What can hang from each mark
J_175: J_336 J_488
J_47: J_528
J_511: J_175 J_187 J_528
J_488: J_968
J_968: J_336 J_488
J_711: J_336
J_528: J_47 J_511
J_336: J_711
J_956: J_175

Known rows, with every way that one mark hangs from another
J_511{J_175{J_336 J_488} J_528}: [-0.537  1.588  1.133  0.663 -0.802  1.679  3.373 -0.396  0.381  0.150
  1.095  0.303 -0.177 -0.676 -0.828  0.244  0.222  0.826 -1.950  0.518
  1.334]
J_511{J_175 J_528{J_47}}: [ 0.275  0.787 -0.105 -0.563  1.779  1.117  1.169  0.533 -1.500  0.348
 -0.341  0.433 -0.274 -1.189 -1.183  0.148 -0.279  1.843 -0.413  2.920
  1.030]
J_47{J_528{J_511{J_175{J_488{J_968}} J_187}}}: [ 0.403 -1.911 -1.071 -1.130 -0.597  0.445 -0.647  1.689  0.149 -0.139
  3.001 -0.377 -2.089  1.210 -0.651 -0.010  0.085 -1.173  0.399  0.845
  0.301]
J_511{J_187}: [ 1.397  0.246 -0.488 -0.593  0.418 -1.952 -2.334  0.273  0.801 -0.138
 -1.184 -1.411  0.559 -1.485 -0.403 -0.045  0.593  0.864 -0.409 -2.059
  1.616]
J_488{J_968{J_336{J_711}}}: [ 2.180  0.973 -1.275  0.272 -1.871 -1.225 -5.131  0.172  3.082 -1.148
 -0.855 -1.291  2.098 -1.163 -2.226 -3.035  0.665 -1.130  2.478 -0.762
 -0.639]
J_175{J_336{J_711} J_488}: [ 0.285 -0.411 -1.143  2.311 -1.839 -1.722  0.062 -2.118 -0.359 -0.076
  0.334  0.217  3.228  1.109  1.348  0.889  1.067 -0.630 -2.316 -3.638
 -3.126]
J_528{J_47 J_511{J_187}}: [-1.347 -2.592 -1.409 -1.637  3.190 -1.242 -4.066 -0.330 -3.314  0.694
 -1.619 -0.895 -1.332  1.891  1.777  2.076 -0.483 -0.894  0.658  0.763
  0.355]
J_511{J_187 J_528}: [ 0.708  0.557  0.902 -0.554  0.782 -0.543 -3.919  0.290  0.878 -0.365
  0.578 -0.398  0.129 -1.415 -1.632 -0.115  0.417  1.603 -1.162 -1.043
  5.987]
J_47{J_528{J_511{J_187}}}: [ 0.578 -3.226 -2.239 -1.134 -0.089 -0.631 -2.421  1.510 -0.144  0.687
  2.639 -0.833 -1.970  2.130 -1.002  0.887  0.108 -2.455 -0.584  0.123
 -0.373]
J_47{J_528}: [ 2.006 -1.893 -3.281 -0.864 -1.456 -1.620 -1.494  1.666 -0.293  0.767
  2.374 -1.524 -0.137  0.506 -2.293  0.123  0.562 -1.807 -1.241 -0.341
 -2.571]
J_956{J_175{J_336{J_711} J_488}}: [-1.274  1.298  1.384  2.207 -1.039 -1.637 -0.492 -1.150  0.775  0.534
 -0.296  2.473  2.881 -0.188  1.126 -0.398  0.269 -0.380 -1.295 -3.388
 -2.634]
J_956{J_175{J_336{J_711}}}: [-0.535  0.727  0.726  1.762 -0.220 -1.612 -1.870 -0.560  0.859  1.014
 -1.128  2.094  2.572  0.798  0.869 -0.847  0.049 -2.323 -0.546 -2.720
 -4.203]
J_968{J_488}: [ 0.856  1.631 -1.503 -0.028 -3.511 -3.155 -0.348 -0.471 -3.108 -0.483
 -1.836 -2.242  0.683 -1.461  0.107 -0.316  0.043  0.394 -0.224  0.191
 -3.291]
J_528{J_511{J_175{J_488} J_187}}: [-1.144 -0.707 -0.109 -0.113  1.553  1.152  2.010  0.094  1.087  0.277
 -0.813 -0.111 -2.657  0.258  0.867  0.720 -0.376  1.067  0.021  0.817
  1.348]
J_528{J_47 J_511{J_175{J_488{J_968}} J_187}}: [-1.677 -0.989  0.263 -1.471  2.576  0.259 -0.920 -0.140 -2.818 -0.295
 -1.125 -0.119 -1.610  0.588  2.265  1.215 -0.532  0.976  1.658  1.687
  1.269]
J_968{J_336 J_488}: [ 0.939  1.072  0.233  0.013 -4.504 -1.799 -0.217 -1.082 -0.001 -1.021
 -1.421 -2.193  1.425 -1.435 -1.336 -0.236 -0.685 -1.060  1.500 -0.450
 -1.218]
J_511{J_175{J_336 J_488{J_968}} J_187 J_528}: [-0.192  2.522  4.126 -0.031 -0.800  1.525  0.266 -0.161  0.827 -1.576
  1.593  0.535  0.107 -1.316  0.251 -0.848  0.408  1.451 -0.068 -0.676
  5.649]
J_511{J_175{J_336 J_488{J_968}}}: [ 0.316  2.134  0.047  0.204 -1.822  0.176  3.063 -0.089  0.352 -0.225
 -0.652 -1.042  0.319 -0.865  0.255 -1.004  0.647 -0.328 -0.149 -0.234
 -2.627]
J_528{J_47 J_511{J_175{J_336 J_488} J_187}}: [-2.220 -1.743  0.647 -0.980  2.506  0.387  0.226 -0.871 -3.377  0.316
 -1.026  0.053 -1.338  2.205  3.120  2.452 -0.583 -0.867  0.737  0.734
 -0.191]
J_711{J_336}: [ 1.411 -0.943 -4.324 -0.477 -0.810 -0.170 -0.902  0.340  1.601  3.171
 -1.058 -3.447  1.515  0.877 -3.027 -1.586  0.224 -0.313  0.532 -2.052
 -0.404]
J_956{J_175{J_488{J_968{J_336}}}}: [-1.289  2.879  1.516  0.465 -1.808 -1.432 -1.682  0.307  2.350  0.063
 -0.538  0.983  1.497 -2.858 -1.248 -1.968  0.132  1.222  0.408 -1.882
  0.524]
J_511{J_175{J_488{J_968{J_336{J_711}}}} J_187}: [ 1.303  2.067  2.542  0.398 -0.476  0.787  1.996 -0.072  2.645 -2.058
 -0.104  1.057  1.359 -3.016  0.285 -1.572  0.212  3.355  1.768 -1.009
  3.208]
J_511{J_175}: [ 1.391  1.106 -1.598 -0.005  0.414  0.226  3.865  0.770  1.153  0.566
 -1.871 -0.749 -0.471 -1.673 -1.032 -0.881  0.030  0.943 -0.195  1.360
 -3.012]

Rows
[ 0.250 -2.578 -2.472 -0.640 -0.509  0.547  1.206  1.472 -0.105  0.779
  2.690 -0.376 -2.281  1.630 -1.156  0.734 -0.065 -1.441 -0.802  1.565
 -1.935]
J_47{J_528{J_511{J_175{J_488}}}}
[ 0.173  1.128  3.773  1.422  0.248  1.893  1.778 -0.996  1.053 -1.401
  1.684  2.497  1.425 -0.530  0.983  0.112  0.231  2.201 -0.950 -1.209
  4.719]
J_511{J_175{J_336{J_711} J_488} J_187 J_528}
[ 1.644  0.273  0.194  1.620 -3.869 -1.490 -0.825 -1.882  0.389 -1.614
 -1.168 -0.034  3.342 -0.851 -0.401 -0.592 -0.648 -0.362  1.773 -0.893
 -2.117]
J_968{J_336{J_711} J_488}
[ 0.012  0.639  3.263 -0.800  1.767  1.115 -0.342 -0.312 -1.904 -0.512
  0.317  0.815  0.649  0.314  1.076  0.929 -0.153 -0.209  0.258  0.130
  3.531]
J_511{J_175{J_336} J_187 J_528{J_47}}
[-1.232 -1.530 -1.490  1.032  0.991  1.266  2.371 -0.715  0.437  0.789
 -0.816  0.316 -1.804  2.328  1.213  0.760 -0.252 -1.291 -0.610  0.889
 -2.943]
J_528{J_511{J_175{J_336{J_711} J_488}}}
[-1.318 -1.998 -2.248 -1.152  3.155  0.213  0.255  0.113 -3.059  1.271
 -2.161 -0.486 -2.156  1.822  1.294  1.623 -0.796 -0.804  0.738  3.029
 -2.932]
J_528{J_47 J_511{J_175}}
[ 0.398 -2.949 -2.453 -0.756 -0.421  0.560  0.391  1.400 -0.360  1.018
  2.354 -0.693 -2.315  3.050 -0.743  0.746  0.027 -3.832 -0.564  1.225
 -3.309]
J_47{J_528{J_511{J_175{J_336}}}}
[-1.794  1.830  1.483  1.077 -1.524 -1.863 -0.238 -0.583  0.481  1.069
 -0.563  1.047  1.578 -0.596  0.514 -0.063  0.224 -0.914 -1.518 -3.082
 -2.095]
J_956{J_175{J_336 J_488}}
[-1.523 -2.179  0.126 -1.301  3.240  0.379 -0.826 -0.586 -3.345  0.561
 -1.637 -0.218 -1.512  2.794  2.881  2.199 -0.677 -2.304  1.195  1.229
 -1.141]
J_528{J_47 J_511{J_175{J_336} J_187}}
[ 0.368 -3.136 -2.188  0.243 -0.569  0.700  0.848  0.782 -0.246  0.498
  2.993  0.443 -1.159  2.992 -0.178  0.852  0.039 -2.471 -0.842  0.694
 -3.147]
J_47{J_528{J_511{J_175{J_336{J_711} J_488}}}}
[ 0.873  1.469  2.390 -0.220  1.396  1.678  0.938  0.710  1.547 -0.715
  0.366  0.884 -0.615 -2.027 -1.060 -0.758 -0.152  2.755 -0.135  0.930
  5.295]
J_511{J_175 J_187 J_528}
[ 0.288  2.646  4.005 -0.243 -0.467  2.016  0.636  0.378  2.543 -1.884
  1.451  0.896 -0.035 -3.315 -1.307 -1.397  0.022  3.836  0.792  0.276
  7.866]
J_511{J_175{J_488{J_968{J_336}}} J_187 J_528}
[-1.226 -2.005 -0.371 -1.390  3.728  0.328 -0.611  0.064 -2.716  0.442
 -1.838 -0.035 -1.839  1.421  2.122  1.654 -0.867 -0.151  1.411  2.068
 -0.206]
J_528{J_47 J_511{J_175 J_187}}
[-0.932  2.430  1.549  1.244 -1.512 -1.386 -1.982 -0.146  2.451 -0.260
 -0.363  1.918  2.269 -2.602 -0.759 -2.057  0.134  1.676  0.540 -2.067
  0.146]
J_956{J_175{J_488{J_968{J_336{J_711}}}}}
[ 0.384  0.935  2.588 -1.018  2.433  1.136 -0.118  0.382 -1.170 -0.723
  0.080  1.168  0.085 -1.711  0.044  0.276 -0.326  2.759  0.390  1.302
  5.025]
J_511{J_175 J_187 J_528{J_47}}
[-0.271  2.420  1.458  0.366 -1.438  1.479  1.554 -0.131  0.418 -0.553
  1.161 -0.192 -0.114 -0.850 -0.963 -0.989  0.445  0.575 -0.925  0.834
  1.739]
J_511{J_175{J_336 J_488{J_968}} J_528}
[ 0.740  1.713  1.712  0.020  0.197  0.342  3.967  0.153  1.329 -1.004
 -0.469  0.293  0.220 -3.182  0.421 -0.217  0.251  3.759 -0.030 -0.841
  2.417]
J_511{J_175{J_488} J_187}
[ 0.776  0.461  0.444  1.517  0.503  1.907  1.655 -0.446  0.841  0.119
  0.356  1.374  0.722  0.916 -0.475 -0.572  0.042 -0.640 -1.115  0.940
 -0.767]
J_511{J_175{J_336{J_711}} J_528}
[-1.335 -2.601 -1.775 -0.230  3.017  0.469 -0.125 -0.813 -3.274  0.997
 -1.800  0.337 -0.928  3.480  2.517  1.782 -0.693 -2.475  0.717  2.007
 -4.345]
J_528{J_47 J_511{J_175{J_336{J_711}}}}
[ 0.542 -2.825 -2.840 -0.843 -0.105  0.547  0.515  1.792  0.028  0.960
  2.273 -0.545 -2.504  1.991 -1.310  0.507 -0.127 -2.386 -0.448  1.783
 -2.653]
J_47{J_528{J_511{J_175}}}
[ 0.827  1.454 -0.930  0.595 -2.589 -1.480 -1.898 -0.589  2.204 -1.210
  0.230 -1.051  2.080 -2.509 -1.572 -1.451  0.823  2.052  0.297 -1.686
  0.974]
J_175{J_488{J_968{J_336{J_711}}}}
[-1.095 -0.956 -1.249  0.820  0.573  1.103  1.084 -0.500  0.467  0.361
 -0.701  0.151 -1.777  2.158  1.132 -0.135 -0.161 -1.460  0.128  1.177
 -2.581]
J_528{J_511{J_175{J_336{J_711} J_488{J_968}}}}
